What can hang from each mark:
J106: J31 J695
J695: J106 J869
J378: J77 J439
J222: J658 J695
J31: J222 J869
J658: J378
J603: J77 J669
J439: J603
J669: J378 J603
J869: J31 J695

Each row was made from one small tree. The marks that hang from a mark follow it in brackets, in the order of their numbers. Every link used is in the known rows. Write each row's tree.
Known rows:
J669(J378 J603): [ 0.98 -0.85 -0.17  0.36  2.54  0.19 -0.83 -0.43  1.55  3.60  0.29 -2.19
 -0.12  1.40  0.64 -2.52  0.17  0.79 -1.93  1.60 -0.71 -2.03 -0.30  1.33
 -0.62  0.41  0.23 -0.31 -1.37  0.56  2.97 -1.55]
J106(J31): [-0.18  0.12  0.67 -1.35 -0.41 -0.58  2.44  0.03  2.16 -0.71 -1.05 -0.47
  0.23 -0.30  0.51 -0.79  0.23 -0.62  0.59 -2.08  0.09  0.43 -0.32  0.06
  0.11 -1.82  0.13  0.01  0.12  2.42 -0.54  0.02]
J106(J31(J869) J695): [ 0.69  0.99 -1.81  1.29 -1.56  1.97  3.82 -0.94  2.77 -3.12 -1.30  0.20
 -0.21 -2.40 -0.46  0.63 -0.58 -1.37 -0.05 -4.20 -0.53 -0.77 -1.28  1.02
 -1.78 -4.14 -1.31 -2.42  0.25  2.94 -3.20  0.68]
J31(J222(J658(J378(J77)) J695(J106)) J869): [ 0.97 -0.43 -0.41  0.93 -0.16  1.94  4.25  3.34 -1.86 -2.71 -1.63  1.84
 -2.43  4.34 -2.78 -4.49 -1.35  2.01  0.32  0.49  1.88 -1.90  1.10  3.97
  1.50 -2.25 -5.79 -2.04 -2.74  1.11  0.58  4.27]
J222(J658 J695(J106 J869(J31))): [-1.59  0.33  4.06  1.21 -1.13 -2.53  1.28  2.36  1.20 -6.18  0.74 -0.21
 -0.61  6.00 -1.76 -1.61  0.17 -0.88 -0.16 -1.59  1.09  0.24  3.50  4.16
  2.21 -3.07 -3.89  1.47 -1.31  3.16  0.40  3.23]
J222(J695): [ 1.06  0.75  1.15 -0.71 -0.73  1.23  0.30  1.25 -0.91 -2.66 -1.11  0.22
  0.19  0.40 -0.42 -0.68 -0.06  0.07  0.42 -1.67  0.54  1.76  1.01  0.47
  0.25 -0.53 -0.61 -0.95 -1.30  1.70  0.20 -0.12]
J31(J222(J658(J378(J77 J439)) J695)): [ 1.51  0.03  0.99 -0.66 -0.18  0.71  4.10  4.76 -0.83 -4.40 -3.07  0.32
 -1.21  2.31 -1.99 -3.50  0.75  1.83  0.21  0.24  3.40 -2.72 -0.47  2.58
  0.51 -2.88 -4.60 -2.67 -1.48  1.21  1.52  1.59]
J439(J603): [-0.14 -1.40  0.96  1.28  0.38  1.01  0.29 -0.24 -0.01  2.36 -1.03  0.25
  0.16  0.55 -0.69 -0.55 -1.36 -1.77  0.97 -0.57  2.05 -1.98 -0.51 -0.33
 -1.44 -0.11 -0.39 -0.22 -2.64 -0.62  1.25 -1.00]
J695(J106 J869(J31(J222))): [-1.54 -1.86  0.66  0.47  0.24 -1.89  1.07 -0.23  3.01 -1.23  2.08  0.00
 -2.24  5.61 -1.86 -2.86  0.33  1.76 -1.08  0.99  0.14 -2.06  0.63  2.00
  1.74 -0.34 -4.00  2.17  0.66 -0.02 -1.04  3.90]
J669(J378(J77 J439) J603): [ 1.52 -1.29 -1.96  0.80  2.07 -2.12  0.32  1.48  2.63  2.25 -1.10 -2.10
  0.18 -0.21  0.14 -3.86  1.94  1.72 -2.27  2.57  0.39 -4.70 -4.35  1.16
 -0.59 -0.36 -0.64 -2.08  1.06 -0.86  3.43 -2.30]
J222(J658(J378(J77)) J695(J106 J869(J31))): [-1.21  0.37  3.33  0.80 -1.29 -3.45  2.74  4.22  0.38 -4.36 -0.40 -0.39
 -2.33  5.73 -2.71 -4.78 -0.57  1.04 -1.13  0.08  0.85 -1.32  3.49  4.71
  3.51 -4.64 -5.20  1.11 -0.84  1.12  2.11  3.23]
J869(J31(J222(J658)) J695(J106)): [-0.75 -0.72  3.17 -0.10 -1.82 -1.49  2.86  1.59  1.80 -3.91 -1.40 -0.44
 -3.22  4.86 -0.08 -1.72 -4.41  0.87  1.06  0.60  2.16 -0.06  1.32  1.23
  2.45 -4.43 -2.08  0.47 -0.47  0.21 -0.01  2.52]
J106(J31(J222(J658(J378))) J695(J869)): [-0.52  0.13  3.02  0.88  0.43  1.87  5.20  1.79  2.29 -4.63 -0.66 -1.28
 -2.41  3.29 -1.58 -1.10  0.62 -0.29 -0.76 -2.29  1.00 -2.14  3.00  4.92
  0.45 -5.83 -5.24 -0.58 -2.58  3.50 -1.44  3.31]
J695(J869): [-0.38  0.25  0.97  1.70  0.75 -1.12 -0.41 -0.03  0.33 -0.94  2.22 -0.39
 -0.18  2.46 -1.62 -0.75  0.99 -0.32 -1.59 -0.48 -0.16 -1.67  0.70  1.61
  0.79  0.21 -2.04  1.07 -0.27 -0.48 -0.03  1.52]
J658(J378): [-0.35 -0.07  0.33 -1.00  0.14 -0.13  0.54  0.21 -0.97  3.02 -0.65 -0.41
 -1.25  1.39 -0.53 -1.65 -0.82  1.23 -1.55  0.44 -0.72 -1.47  1.90  0.35
  0.22 -0.89 -2.03  0.74 -0.23 -0.27  1.28  0.18]
J603(J669): [-1.10 -0.54  1.85 -0.37 -1.06  1.05  0.94 -0.34 -1.62  0.71  0.36  0.44
  0.61 -0.17  0.92  0.33  0.89 -0.52  1.22  2.49  0.37 -1.21  1.56  0.94
 -0.73 -1.03 -1.37  1.33 -0.91  0.58  0.27 -0.41]
J31(J222(J658) J869(J695(J106))): [ 0.30 -0.31  0.68  2.22 -0.96  0.76  2.57  0.71 -0.46 -2.85 -0.42  0.86
 -2.42  4.69 -1.24 -1.64 -4.13  0.36  0.25 -0.06  2.16 -1.88  0.31  2.15
  1.33 -2.56 -3.90 -1.19 -2.02 -0.09 -0.48  3.72]
J31(J222(J658 J695(J106)) J869): [ 0.66 -0.53  0.17  1.49 -0.31  2.81  2.60  1.48 -0.96 -4.61 -0.29  2.12
 -1.01  4.57 -1.72 -1.37 -0.57  0.01  1.26 -1.16  2.07 -0.33  1.21  3.40
  0.35 -0.84 -4.60 -1.74 -3.18  3.39 -1.19  4.08]
J31(J222(J658) J869(J695)): [ 2.12  1.31  0.41  2.45 -0.58  1.79  3.18  0.97 -0.48 -3.91 -0.68  0.49
 -2.10  2.78 -1.27 -1.03 -5.10 -0.50  0.87 -0.62  2.88 -2.19 -0.24  0.75
 -0.02 -3.17 -2.72 -1.77 -2.47 -0.80 -0.93  2.92]
J31(J222(J658) J869): [ 1.49  0.37 -1.22  2.27  0.38  2.64  3.06  0.33 -0.10 -3.01  0.52  1.38
 -0.76  2.52 -1.59 -0.33 -1.54 -1.02  1.25 -0.01  2.57 -2.49 -0.11  1.45
 -1.16 -0.76 -2.75 -1.19 -2.29  0.72 -1.55  3.24]
J222(J695(J106(J31(J869)))): [-0.02  0.14 -0.44 -0.21 -1.38  0.29  2.84  0.08  1.15 -2.09 -1.30  1.18
  0.01  1.91 -1.13 -2.38 -0.22 -0.39  0.04 -4.29 -0.20  0.44  0.04  1.70
  0.49 -1.73 -3.31 -1.20 -0.96  4.75 -0.87  2.34]
J603(J77 J669(J378(J439))): [-2.19 -1.29  2.35  0.24  1.58 -1.14  3.29  1.13  0.37  2.71  0.43 -0.52
  1.43  1.43  0.48 -2.04  4.43  0.47 -0.87  3.73  0.77 -4.82  0.80  0.29
 -2.69 -1.25 -4.38  0.89  0.50  0.39  0.50 -0.67]
J669(J603): [ 0.71 -0.55  0.40  0.73  0.46  0.69 -1.68 -0.25  0.10  1.65 -0.34 -0.43
  0.41 -0.20  0.87 -0.23 -1.18 -0.36 -1.04  0.58 -0.17 -1.92 -1.39  0.59
  0.59  0.58  1.14 -0.04 -1.87  0.37  2.11 -1.09]
J222(J658 J695): [ 0.80  1.42  2.80  0.23 -0.58  1.19  1.35  2.55 -1.22 -5.42 -1.25  0.26
  0.38  1.44 -0.07  0.46 -0.04 -1.53  1.42 -1.65  1.93  1.73  2.23  2.09
  0.28 -2.10 -0.90 -1.10 -3.06  2.85  0.36  0.66]

Write each row's tree:
[ 0.36 -0.51  0.73  0.52 -0.15  2.63  3.09  1.70 -1.95 -1.52 -1.02  1.66
 -2.09  5.81 -2.46 -3.12 -1.48  1.25 -0.26 -0.74  1.29 -1.71  2.90  3.81
  0.64 -1.59 -6.66 -0.92 -3.52  3.19  0.36  4.52]
J31(J222(J658(J378) J695(J106)) J869)
[-0.15  0.13  2.89  1.81  0.28  2.01  4.63  1.40  3.11 -7.72  0.04 -0.72
 -1.15  2.04 -0.92  0.66  1.53 -1.41  0.76 -2.60  1.68 -0.96  1.14  4.35
  0.19 -5.03 -3.18 -1.40 -2.43  3.54 -2.84  3.05]
J106(J31(J222(J658)) J695(J869))
[ 2.51  1.20  0.80  0.39 -0.43  3.12  5.76  1.62  0.93 -6.54 -1.60  1.16
 -0.26  2.49 -1.39 -1.67 -1.38 -1.43  2.17 -3.84  3.00 -0.31  0.47  2.22
 -0.61 -3.34 -3.06 -2.24 -3.59  4.85 -2.05  3.42]
J106(J31(J222(J658 J695) J869))
[ 0.61 -2.14 -1.23  1.51  2.05 -1.87  2.33  1.48  2.11  2.96 -1.97 -1.57
 -0.18  0.60 -1.50 -3.98  1.56  0.21 -0.49  1.44  2.55 -4.73 -3.34  0.21
 -2.83 -0.99 -2.23 -2.34  0.49 -1.83  2.74 -1.99]
J669(J378(J77 J439(J603)))
[ 0.37  1.66  3.82  2.01  0.21  0.12  0.81  2.48 -1.07 -6.31  0.87 -0.27
  0.37  3.88 -1.55 -0.35  0.93 -1.76 -0.18 -1.80  1.76  0.17  3.03  3.82
  1.07 -1.96 -3.02 -0.13 -3.25  2.46  0.45  2.29]
J222(J658 J695(J869))
[-0.40 -0.76  2.29 -0.56 -1.81 -2.46  4.48  3.56  0.95 -2.21 -2.77 -0.62
 -4.75  4.68 -1.21 -4.97 -5.21  2.87  0.37  2.08  1.90 -1.75  1.48  1.91
  3.65 -5.83 -3.27  0.13  0.01 -2.00  1.86  2.52]
J869(J31(J222(J658(J378(J77)))) J695(J106))
[-2.03  0.20  4.91 -0.61 -0.32 -1.63  3.03  2.73  0.21 -3.10 -0.61 -0.67
 -1.01  6.55 -1.79 -3.24  1.18 -0.21 -1.33 -3.06  0.12 -0.47  4.81  5.49
  2.49 -3.89 -6.15  1.02 -3.00  5.59  1.64  3.52]
J222(J658(J378) J695(J106(J31) J869))
[-0.95  0.20  1.05 -0.68 -1.77 -1.17  4.39  1.93  0.55 -2.04 -2.82  0.56
  0.06  4.44 -1.93 -3.14  0.65 -0.35 -1.56 -3.79  0.91 -3.00  0.69  3.34
 -0.46 -4.03 -7.18 -1.40 -0.99  6.31  0.80  2.73]
J222(J658(J378(J439)) J695(J106(J31(J869))))
[-0.65 -0.97  2.84 -1.80 -1.24  0.45  3.21  2.50  0.35 -2.51 -2.04  0.29
 -2.80  6.00 -1.37 -3.25 -1.71  1.87  0.61  0.10  1.34  0.03  3.98  2.87
  1.65 -3.52 -4.62  0.73 -2.02  3.24  0.84  3.39]
J869(J31(J222(J658(J378) J695(J106))))
[-1.37 -0.26  2.19  0.40 -1.36 -2.37  0.12  1.02  1.62 -3.35  1.02 -0.20
 -1.00  4.66 -1.95 -2.48  0.45  0.69 -1.39 -1.83 -0.31  0.07  2.16  2.52
  2.14 -1.60 -3.60  1.50  0.00  2.02  0.06  2.54]
J222(J695(J106 J869(J31)))
[-0.11 -0.77  0.39 -0.16  0.90 -0.25  2.94  1.06 -0.41  1.47  0.36 -1.13
 -0.43 -0.17  0.40 -3.11  2.11  1.43  0.96  4.49  0.43 -1.69  0.92  1.68
 -0.91 -1.94 -1.73 -0.07  0.36 -1.28  1.66 -0.96]
J603(J669(J378(J77)))
[-0.75 -0.76  3.93 -0.91 -0.97 -0.53  4.29  1.68  1.68 -3.93 -2.28 -0.44
 -2.34  4.22  0.57 -1.77 -2.67  0.20  1.55 -1.32  1.90  0.63  0.97  2.14
  2.58 -4.41 -2.31 -0.75 -1.78  2.63 -0.06  2.65]
J869(J695(J106(J31(J222(J658)))))
[ 0.31  1.42  3.21 -0.77 -0.50  1.09  1.68  2.92 -2.17 -2.50 -1.85 -0.13
 -0.75  2.65 -0.77 -1.29 -1.15 -0.23  0.02 -1.12  1.21  0.51  4.01  2.54
  0.62 -2.89 -2.93 -0.37 -3.30  2.71  1.81  0.86]
J222(J658(J378) J695)
[-1.87  0.14  4.30  0.79  0.07 -0.96  0.83  2.73 -1.91 -2.05  0.53 -0.23
 -1.30  6.82 -2.18 -2.48  0.86  0.44 -1.97 -1.00 -0.06 -1.00  5.24  5.41
  2.44 -2.17 -6.26  1.19 -3.12  3.08  2.23  3.48]
J222(J658(J378) J695(J106 J869))
[ 0.34  1.80  3.77  1.48 -1.10 -1.44  1.78  2.53  1.24 -7.33  0.46 -0.52
 -0.33  4.32 -1.90 -1.09 -0.80 -1.90  0.12 -2.01  1.92 -0.11  3.20  2.72
  1.06 -3.75 -2.71  0.92 -1.88  2.45 -0.09  2.31]
J222(J658 J695(J869(J31)))
[ 0.64 -0.58  0.20 -0.81 -0.53  3.01  4.14  0.11  3.29 -4.08 -2.02 -0.28
 -1.09 -1.49  0.24  0.57  0.46  0.22  1.30 -2.61  0.54  0.86 -0.82  1.27
 -0.54 -3.65 -0.67 -2.28 -0.60  2.97 -3.00  0.86]
J106(J31(J222) J695)
[-0.27 -2.13  1.39  1.09  1.27  0.66  3.28  0.97 -0.44  3.88 -0.95 -0.94
 -0.44  0.29 -0.35 -3.61  0.88 -0.23  2.01  4.04  2.63 -3.69  0.44  1.29
 -2.40 -1.95 -1.95 -0.26 -2.30 -1.75  2.79 -2.05]
J439(J603(J669(J378(J77))))
[-3.16 -2.42  4.30  0.62  0.07  0.27  3.06  1.41 -1.79  6.12 -1.71  1.02
  0.90  1.90 -0.78 -2.18  1.46 -1.05 -0.49  2.43  2.85 -7.77  0.78 -0.41
 -2.94 -1.85 -5.89  1.81 -2.85 -0.25  2.34 -0.94]
J658(J378(J439(J603(J77 J669))))
[-2.45 -2.04  4.81  1.78  0.29  1.70  2.48  0.81 -1.84  3.42 -0.38  1.55
  1.43  0.53  0.23 -0.55  0.46 -2.86  2.00  2.10  2.91 -4.30  1.37 -0.54
 -1.95 -1.15 -2.16  1.76 -4.45 -0.58  0.61 -0.85]
J439(J603(J77 J669))
[-0.21 -1.59  4.77  0.89  1.40  2.34  4.62  4.31 -1.03 -0.34 -3.50  1.32
 -0.02  4.54 -2.25 -2.74 -0.01 -1.03  0.55 -0.76  5.32 -5.43  1.19  1.00
 -1.94 -2.32 -6.07 -1.21 -5.62  2.03  1.22  1.68]
J31(J222(J658(J378(J439(J603(J77)))) J695))
[-1.08 -1.23  2.19 -2.09 -1.42 -1.01  3.26  2.99  1.37 -2.84 -2.63  0.09
 -1.88  6.02 -1.76 -3.25 -0.10  2.09 -0.54 -0.14  2.14 -2.10  1.69  2.68
  0.63 -3.42 -6.29  0.01 -0.32  4.04  0.98  2.98]
J869(J31(J222(J658(J378(J439)) J695(J106))))
[-1.84 -1.47  3.24  0.68  0.84 -0.93  3.62  1.15  2.32 -3.77  1.03 -0.04
 -1.05  6.03 -1.13 -1.77  1.87 -0.38  0.42 -1.05  1.34 -1.33  1.62  4.73
  2.05 -1.81 -4.47  0.99 -1.98  3.52 -1.01  4.74]
J695(J106(J31(J222(J658))) J869)
[-1.80 -2.10  2.12  0.72 -1.04  0.60  1.06 -0.25 -0.73  2.80 -1.41  0.38
  1.44  0.45 -0.24  0.02  1.39 -1.91  1.24  1.62  3.18 -5.46 -1.44  0.05
 -3.24 -0.97 -3.58  0.19 -1.74  0.87  1.87 -1.71]
J378(J439(J603(J669)))
[ 0.81  0.66  3.51  0.57  0.99  1.82  2.47  3.04 -1.59 -3.55  0.25 -0.27
 -1.88  6.09 -2.94 -2.70 -0.20  0.76 -0.86 -0.69  2.23 -1.66  4.24  4.24
  1.24 -2.17 -6.08  0.15 -4.39  2.07  1.05  3.87]
J31(J222(J658(J378) J695(J869)))
[-0.17  0.35  2.29  2.49 -0.64  1.06  3.23  1.33  3.32 -7.83  0.75 -0.72
 -1.99  2.70 -1.51  0.60 -0.31 -0.95  0.42 -0.84  1.94 -1.55  1.59  3.40
  0.08 -5.06 -3.11 -0.20 -1.13  1.21 -2.64  2.93]
J106(J695(J869(J31(J222(J658)))))
[ 0.04 -0.97  1.92 -1.41 -1.13 -0.41  4.30  4.28  0.48 -4.00 -2.59  0.51
 -3.06  4.52 -1.76 -4.77 -1.58  2.67  1.29  1.26  2.01 -0.15  2.24  3.13
  2.72 -4.00 -3.72 -0.49 -1.45  1.30  1.21  3.12]
J869(J31(J222(J658(J378(J77)) J695(J106))))
[-0.94 -1.73  0.52  0.07  0.22 -0.54  0.66  0.35 -0.08  5.34 -2.35 -0.44
 -0.39  1.82 -1.78 -2.18 -0.40  0.03 -1.75 -0.47  2.06 -5.65 -1.16 -0.30
 -2.44 -0.78 -4.07 -0.35 -1.10  0.04  2.86 -1.13]
J658(J378(J439(J603)))
[-1.47 -1.91  1.93  2.10  1.03 -0.79  1.61  1.38  0.71  2.55 -1.47  1.01
  1.58  0.76 -0.95 -0.78  1.22 -1.90 -0.21 -0.27  3.08 -5.46 -2.40 -1.56
 -2.55 -0.07 -2.39 -0.23 -1.83 -0.62  0.44 -0.84]
J378(J439(J603(J77)))
[-2.36 -1.55  4.36  0.52 -0.82  0.69  2.62  1.27 -2.34  3.10 -2.14 -0.05
  0.38  2.86 -0.53 -0.85  0.35 -2.13  0.63  2.16  3.95 -6.69  1.46  2.26
 -2.95 -3.31 -5.91  0.89 -3.56  1.81  3.49 -0.70]
J222(J658(J378(J439(J603(J669)))))
[ 1.65  0.66  2.28 -0.58 -1.07  1.38  3.44  2.61  1.32 -6.87 -1.46  0.32
 -1.27  3.06 -0.82 -1.16 -1.81 -0.18  2.45 -0.74  3.06  1.04  1.88  1.06
  0.32 -3.29 -1.32 -0.55 -2.24  2.48 -0.92  2.20]
J869(J31(J222(J658 J695)))
[-1.56  0.05  3.84  1.83 -0.13 -0.87  0.19  2.39 -1.20 -5.17  1.02  0.16
 -0.10  5.42 -1.48 -0.76  1.85 -0.86 -0.34 -1.37  0.71  0.42  3.30  5.00
  2.31 -1.27 -4.17  0.25 -2.70  3.44  0.68  3.07]
J222(J658 J695(J106 J869))
[-1.57 -1.64  2.65  0.16  0.97 -1.82  5.20  3.12  1.62 -1.91 -0.22 -0.24
 -2.68  5.88 -2.03 -5.08  1.20  1.53 -0.35  0.75  1.09 -3.15  1.76  5.44
  3.26 -3.36 -5.79  0.53 -1.69  1.61  0.89  4.67]
J695(J106(J31(J222(J658(J378(J77))))) J869)
[-0.01 -1.73  0.93 -1.24  0.15  2.08  0.67  1.15 -0.53 -2.13 -0.90  1.11
 -1.02  3.21 -0.63 -1.81  0.77  2.12  0.82 -0.41  0.60  1.44  0.74  1.78
  1.31  0.68 -2.56 -0.84 -1.64  2.28 -0.32  2.28]
J31(J222(J695(J106)))
[-2.50 -1.12  1.80  0.18  0.23 -2.81  1.29 -0.19  2.49 -0.64  1.24 -0.60
 -0.28  3.88 -0.84 -2.00  2.09 -0.25 -1.35 -2.00 -1.01 -0.84  0.78  2.89
  1.98 -0.98 -3.24  1.44  0.15  2.50 -0.31  2.63]
J695(J106(J31) J869)
[ 0.53 -0.10  1.35  0.00 -0.47  0.24  3.14  1.28  2.26 -4.25 -0.47  0.03
 -1.43  2.75 -0.41 -0.49 -1.87 -0.31  1.88  0.91  2.65 -0.61  0.91  0.70
  0.03 -2.75 -0.84  0.55 -0.87  0.84 -1.18  2.13]
J869(J31(J222(J658)))
[ 0.01  0.13  2.19  1.64  0.40 -0.86  2.73  1.21  2.54 -5.09  1.48 -0.42
 -1.61  5.06 -1.85 -1.36 -0.77 -0.66  0.65  0.48  2.44 -2.51  1.66  2.32
  0.80 -2.49 -3.09  1.52 -1.19  0.50 -1.16  3.68]
J695(J869(J31(J222(J658))))
